Each row was made from one path, in order. Every step used is in the known rows, and no mark comes twice. Write each row's path.
Known rows:
m-x-g-k: [-2.44 -2.56  2.24  0.63  0.53  2.32  4.42 -3.62 -3.31  1.19 -0.78  0.66
 -0.56 -2.52  3.67 -0.15 -0.94 -0.48 -2.76 -3.98 -2.16 -0.87 -0.78]
h-x: [-2.45  1.88 -2.21  1.44 -0.47 -0.33  2.68 -3.67  0.49  0.55 -0.62  0.34
 -2.32 -0.51  2.02  3.36  1.96 -1.04 -3.75 -1.20 -3.52  0.72  0.28]
x-g-c-p-k: [-0.27 -2.26  4.64  1.63  0.77  3.03  2.75 -1.58 -0.31 -0.08  2.42  4.68
  1.70 -3.85  2.23 -0.57 -0.45  0.33 -1.35 -3.55 -0.81 -2.75  2.23]
f-k-x-g: [-5.35 -0.63 -0.99  4.51 -0.91  1.60  3.17 -4.14 -1.45  1.65 -2.46  0.73
 -2.42 -2.37  2.04  1.37  0.66 -2.74  0.30 -3.03 -2.66  0.46 -3.70]
g-x-k: [-4.30  2.00 -2.74  4.82  0.05  0.14  4.66 -3.37 -1.32  1.17  0.34  0.79
 -1.79 -0.74  2.73 -0.13  0.53 -0.53 -2.87 -2.65 -1.99 -0.49 -1.33]
c-p-f-k-x: [-3.63  3.73 -0.71  5.34  0.82  0.84  0.92 -3.19 -0.69  3.81 -1.76  0.35
 -3.18 -2.44 -0.03 -0.41  1.91 -1.11 -0.02 -2.39 -2.88  0.78 -3.28]
k-f: [-3.06  1.62  0.47  1.85  0.79 -0.54 -0.15 -1.81  2.46  2.01  0.39  1.11
  1.94 -0.56  2.63  1.95  0.04 -1.41 -3.77 -1.34  0.95 -0.56  1.02]
k-p-f: [-2.95  0.38  2.24  0.86  3.67  2.23  0.23 -0.52  2.26  0.38 -2.21  1.62
 -1.54  0.46  0.65 -0.21  2.37  0.29 -3.19 -1.41  0.43 -0.79  0.26]
c-k: [-1.68  0.55  0.99  1.38 -0.01  0.48  1.96 -3.36 -0.70  1.40 -0.54  3.38
 -0.33 -3.70  1.33  1.45 -1.99 -0.72 -3.41 -3.28 -0.42 -2.31  0.48]
m-x-g-k-p-f: [-2.51 -1.71  4.09  0.39  3.36  2.92  2.26 -1.46 -0.38  1.26 -2.74  0.91
 -1.21 -0.73  2.13 -1.91  1.98  0.48 -2.64 -2.45 -0.37 -0.65 -0.69]
p-f: [-1.62  2.01  0.61  0.49  2.34  2.49  1.14 -1.85  2.08 -0.76 -1.53 -0.14
 -1.45 -0.63  1.51  0.35  1.87  0.07 -3.05 -2.03  0.02 -0.14 -0.67]
f-k-p: [-3.42  0.10  1.94  3.54  1.66  1.47 -0.58 -0.71 -0.47  2.90 -1.10  3.56
 -0.46 -0.37  0.07  1.61 -0.37 -0.34 -2.47 -0.79 -1.49 -2.08  0.01]
h-x-g-k: [-2.21 -1.96  1.24  1.98 -0.01  1.59  4.77 -3.84 -3.56  0.56 -0.65  1.39
 -1.09 -2.84  3.81  1.25  0.82 -0.69 -3.49 -2.78 -3.98 -0.18 -2.16]
p-f-k-x-m: [-2.52  2.54 -1.07  4.97  1.87  1.64 -0.82 -5.07 -0.29  1.47 -1.55  0.85
 -3.08 -2.15  2.82 -0.55  0.25 -1.68 -1.69 -1.07 -3.45  1.61 -5.76]
k-x: [-6.11  1.45 -3.37  3.58  0.47  0.05  1.88 -4.02  0.26  2.28 -1.79  0.41
 -3.85 -0.61  0.79  1.40  1.45 -1.93 -1.71 -2.58 -2.22  0.61 -0.48]
h-x-g: [-3.64 -1.54 -0.67  1.18 -0.81  0.89  4.60 -3.91  0.03 -0.96 -1.48  0.96
 -1.87 -1.41  3.16  2.83  1.38 -2.14 -2.26 -2.43 -2.79  0.87 -1.47]
p-f-k-x-g-c-d: [-2.78 -0.60 -2.75  3.81  1.46  3.40  0.34 -4.62  3.09  4.22 -0.32  2.52
 -0.85 -3.71  1.61  0.72  2.02 -3.73  0.72 -4.05 -0.77 -1.15 -1.43]
p-f-k-x-h: [-3.02  1.75  0.41  4.40  0.76  1.04 -0.87 -5.76 -0.30  3.02 -2.49 -2.14
 -3.63 -0.11  2.05  0.16  1.93 -0.03 -2.63 -2.39 -3.53 -1.00 -3.45]
m-x-g: [-3.95 -2.17  0.59 -0.45 -0.08  1.85  4.06 -3.56  0.44 -0.15 -1.64  0.14
 -1.16 -1.05  2.89  1.10 -0.78 -1.83 -1.29 -3.85 -0.44  0.12  0.26]
x-k: [-1.99  0.52 -1.85  3.20  0.21  1.59  3.04 -2.26 -0.22 -0.20  0.17  1.65
 -0.52 -0.45  3.00  1.14  0.45  0.10 -3.81 -1.10  0.21 -1.86  0.60]
h-x-k-p-f: [-1.90  0.84  0.70  2.36  2.45  1.70  1.87 -1.18  1.31  0.52 -2.30  1.14
 -1.79  0.61  1.98 -0.41  4.23  0.76 -3.53 -0.02 -0.30 -0.49 -0.44]
h-x-k-p: [-3.49 -0.78 -0.62  3.38  1.14  0.22  2.43 -1.48 -0.07  1.58 -1.10  3.20
 -1.62  0.85  2.02  1.33  2.46  0.01 -4.04  0.25 -1.27 -1.32  1.27]
c-d: [-3.59 -0.55 -3.55  0.89  2.26  2.14  0.10 -3.52  3.14  2.36 -0.94  3.07
 -1.07 -1.71  1.18  2.73 -0.66 -2.81 -2.83 -2.08 -0.36 -2.03  0.65]
f-k-x-h: [-3.86  1.06 -0.30  4.73  0.11  0.40 -0.63 -5.92 -0.93  3.43 -1.82 -1.29
 -3.54 -0.11  2.01  1.16  0.71 -0.46 -2.88 -2.48 -3.98 -1.31 -2.60]

Write each row's path:
[-2.46 -0.47  1.33 -0.23  0.96  0.60  0.21 -5.43  0.92  1.62 -0.87 -1.89
 -2.28  1.29  2.90  0.91 -0.75  0.40 -4.39 -3.30 -1.84 -1.72  1.36]
m-x-h
[-1.98  1.76 -0.38  2.37 -0.14 -0.55  1.43 -2.50  1.53  2.84  0.11 -0.19
  2.17 -0.15  4.07  0.43  0.66 -0.57 -3.45 -0.83  1.89 -0.95  1.57]
m-x-k-f
[-3.58  3.77 -1.81  5.23  0.23  1.37  0.68 -3.79 -0.68  3.26 -2.87 -0.91
 -3.26 -1.77  0.60  0.26  2.58 -1.13 -0.42 -1.85 -2.72  0.57 -3.64]
p-f-k-x
[-4.90 -2.66  0.18  2.77 -0.48  2.35  4.08 -3.98 -1.21 -0.30 -3.14  1.19
 -1.85 -2.26  2.90  0.48  1.28 -1.74 -0.61 -2.57 -1.76 -0.55 -2.10]
p-k-x-g
[-2.68  0.68  1.86  2.50  2.52  1.77  2.50 -2.18  2.19  1.40  1.19  1.96
 -1.77 -2.73  0.97 -1.70  2.28 -1.20 -0.14 -4.93 -0.50  0.81 -0.08]
k-x-g-c-p-f
[-4.56  0.66 -2.34  3.58  2.01  0.52  0.15 -5.19  0.49  0.60 -0.70  1.89
 -3.56 -1.23  2.96  0.34 -0.66 -2.31 -2.74 -1.70 -3.02  1.64 -3.22]
k-x-m
[-0.56  0.48  1.22  2.16 -0.20  0.87  1.34 -3.46  0.26  2.48  2.39  4.20
  0.72 -4.42  1.36  0.99 -1.23 -0.98 -2.60 -4.96 -0.13 -2.64  2.63]
g-c-k
[-0.02  3.61  1.18  3.11  0.77  2.96 -0.11 -2.00 -0.27  1.34 -1.41 -0.11
 -0.34 -2.02  1.16  0.82  0.90  0.20 -1.80 -1.37 -1.53 -0.86 -2.91]
p-f-k
[-2.15  1.54 -0.45  3.54  0.15 -0.30  1.07 -1.78  1.53  1.87  0.50  1.19
  2.38 -0.49  3.95  1.08  0.86 -0.68 -4.04 -0.38  1.79 -1.31  0.71]
x-k-f
[-1.07  0.63  2.72  1.63  0.29  0.91 -0.08 -1.69  1.12  1.14 -0.52  1.43
  3.39 -1.49  3.53  1.04  0.50  0.05 -3.69 -0.12  0.88 -2.23  0.84]
p-k-f
[-3.76 -1.35  0.40  2.08  1.76  0.95  2.09 -1.26  0.24  2.21 -1.26  2.52
 -1.06  1.19  1.78 -0.08  0.70  0.27 -3.28 -0.95  0.61 -2.02  2.69]
m-x-k-p
[-0.69 -0.59  3.79  1.15  1.21  2.30  2.07 -1.18 -0.85 -0.22  0.50  3.91
  0.73 -2.81  1.51 -0.03 -1.03  1.11 -2.76 -1.72 -1.24 -2.76  1.43]
c-p-k
[-2.62 -1.89  4.07  1.17  3.54  3.14  1.90 -0.97 -0.35  0.46 -2.35  2.04
 -1.02 -1.03  2.03 -1.39  2.10  0.40 -3.11 -2.13 -0.51 -0.94 -1.49]
x-g-k-p-f
[-6.54 -1.89 -1.58  2.86 -0.11  1.16  3.98 -4.10 -0.17  0.40 -2.44  0.93
 -3.08 -1.50  2.24  1.28  0.91 -2.93 -0.64 -3.55 -1.69  0.76 -2.04]
k-x-g
[-1.18  0.44  1.94  2.77 -1.24 -1.20  1.42 -3.72  1.42  3.50  1.54  2.80
  2.93 -4.03  3.59  1.39  0.67 -2.29 -2.50 -3.39  0.30 -0.94  0.94]
h-x-g-c-k-f
[-4.01  2.69 -1.11  4.80  0.12 -1.46  2.38 -2.61  0.68  2.96  0.68  0.49
  1.41 -0.70  3.74  0.02  0.85 -1.20 -3.28 -1.50  0.01 -0.23 -0.84]
g-x-k-f
[-5.03  0.67 -1.81  4.24  0.72  0.49  2.57 -4.25 -2.81  3.31 -1.38  0.66
 -3.28 -1.91  1.65  0.15  1.25 -1.11 -2.51 -2.87 -3.50  0.01 -1.41]
g-k-x
[-3.26 -0.09  1.61  4.63  0.49  0.77  2.46 -2.48  0.05  3.31  3.50  4.20
 -0.75 -3.96  0.61 -0.10 -0.43 -2.05  0.70 -5.45 -2.03 -0.16  0.53]
f-k-x-g-c-p
[ 0.35  2.15  3.35  2.80  0.80  2.74  1.34 -2.13  0.08  2.69  1.05  1.02
  0.31 -3.48  1.20 -0.97  0.36 -0.38  0.46 -3.99 -1.30 -0.40 -1.36]
m-x-g-c-p-f-k
[-4.57  0.05 -0.39  4.22 -0.21  2.26  2.99 -3.94 -0.89  1.18 -3.26 -0.15
 -2.52 -2.36  2.10  0.35  1.87 -2.29  0.48 -2.94 -2.23  0.78 -4.54]
p-f-k-x-g
[-2.23 -0.21  0.79  4.14  2.04  1.41  0.24 -4.61 -0.04  1.10  1.55  3.86
 -1.71 -3.13  3.03 -1.36 -0.55 -1.20 -1.73 -2.33 -3.00  0.36 -1.57]
g-c-p-k-x-m
[-1.44  1.51 -3.11  3.45 -0.86  0.32  4.03 -3.36 -0.60  0.21 -0.33  0.79
 -1.51 -0.43  3.52  2.03  2.53 -0.11 -4.07 -0.21 -2.04 -0.65 -0.01]
h-x-k
[-3.08  1.69  1.50  4.54  1.35  0.55 -0.55 -5.11 -0.42  3.52 -1.37 -0.85
 -3.61 -0.72  1.41 -0.57  1.23  0.13 -2.22 -2.96 -3.64 -0.85 -3.11]
c-p-f-k-x-h
[-2.05  0.25  3.26  0.96  3.05  1.86  0.60 -1.13  1.31  1.26 -2.46  2.81
 -0.99 -1.51  0.59 -0.73  1.37  0.32 -3.20 -2.02  0.71 -1.69 -0.12]
c-k-p-f
[-0.66  1.89  2.59  1.31  3.05  1.95  1.10 -1.04  2.76  0.94  2.61  2.37
 -0.49 -2.30  0.59 -1.07  1.36  0.00 -1.80 -4.36  0.10 -0.21  1.64]
g-c-p-f
[-2.68 -0.95  2.28  3.55  0.95  0.93  0.22 -5.30 -0.13  2.69  0.65  0.96
 -2.36 -1.15  2.27 -0.69  1.13  0.42 -2.71 -3.69 -3.03 -2.37  0.78]
g-c-p-k-x-h
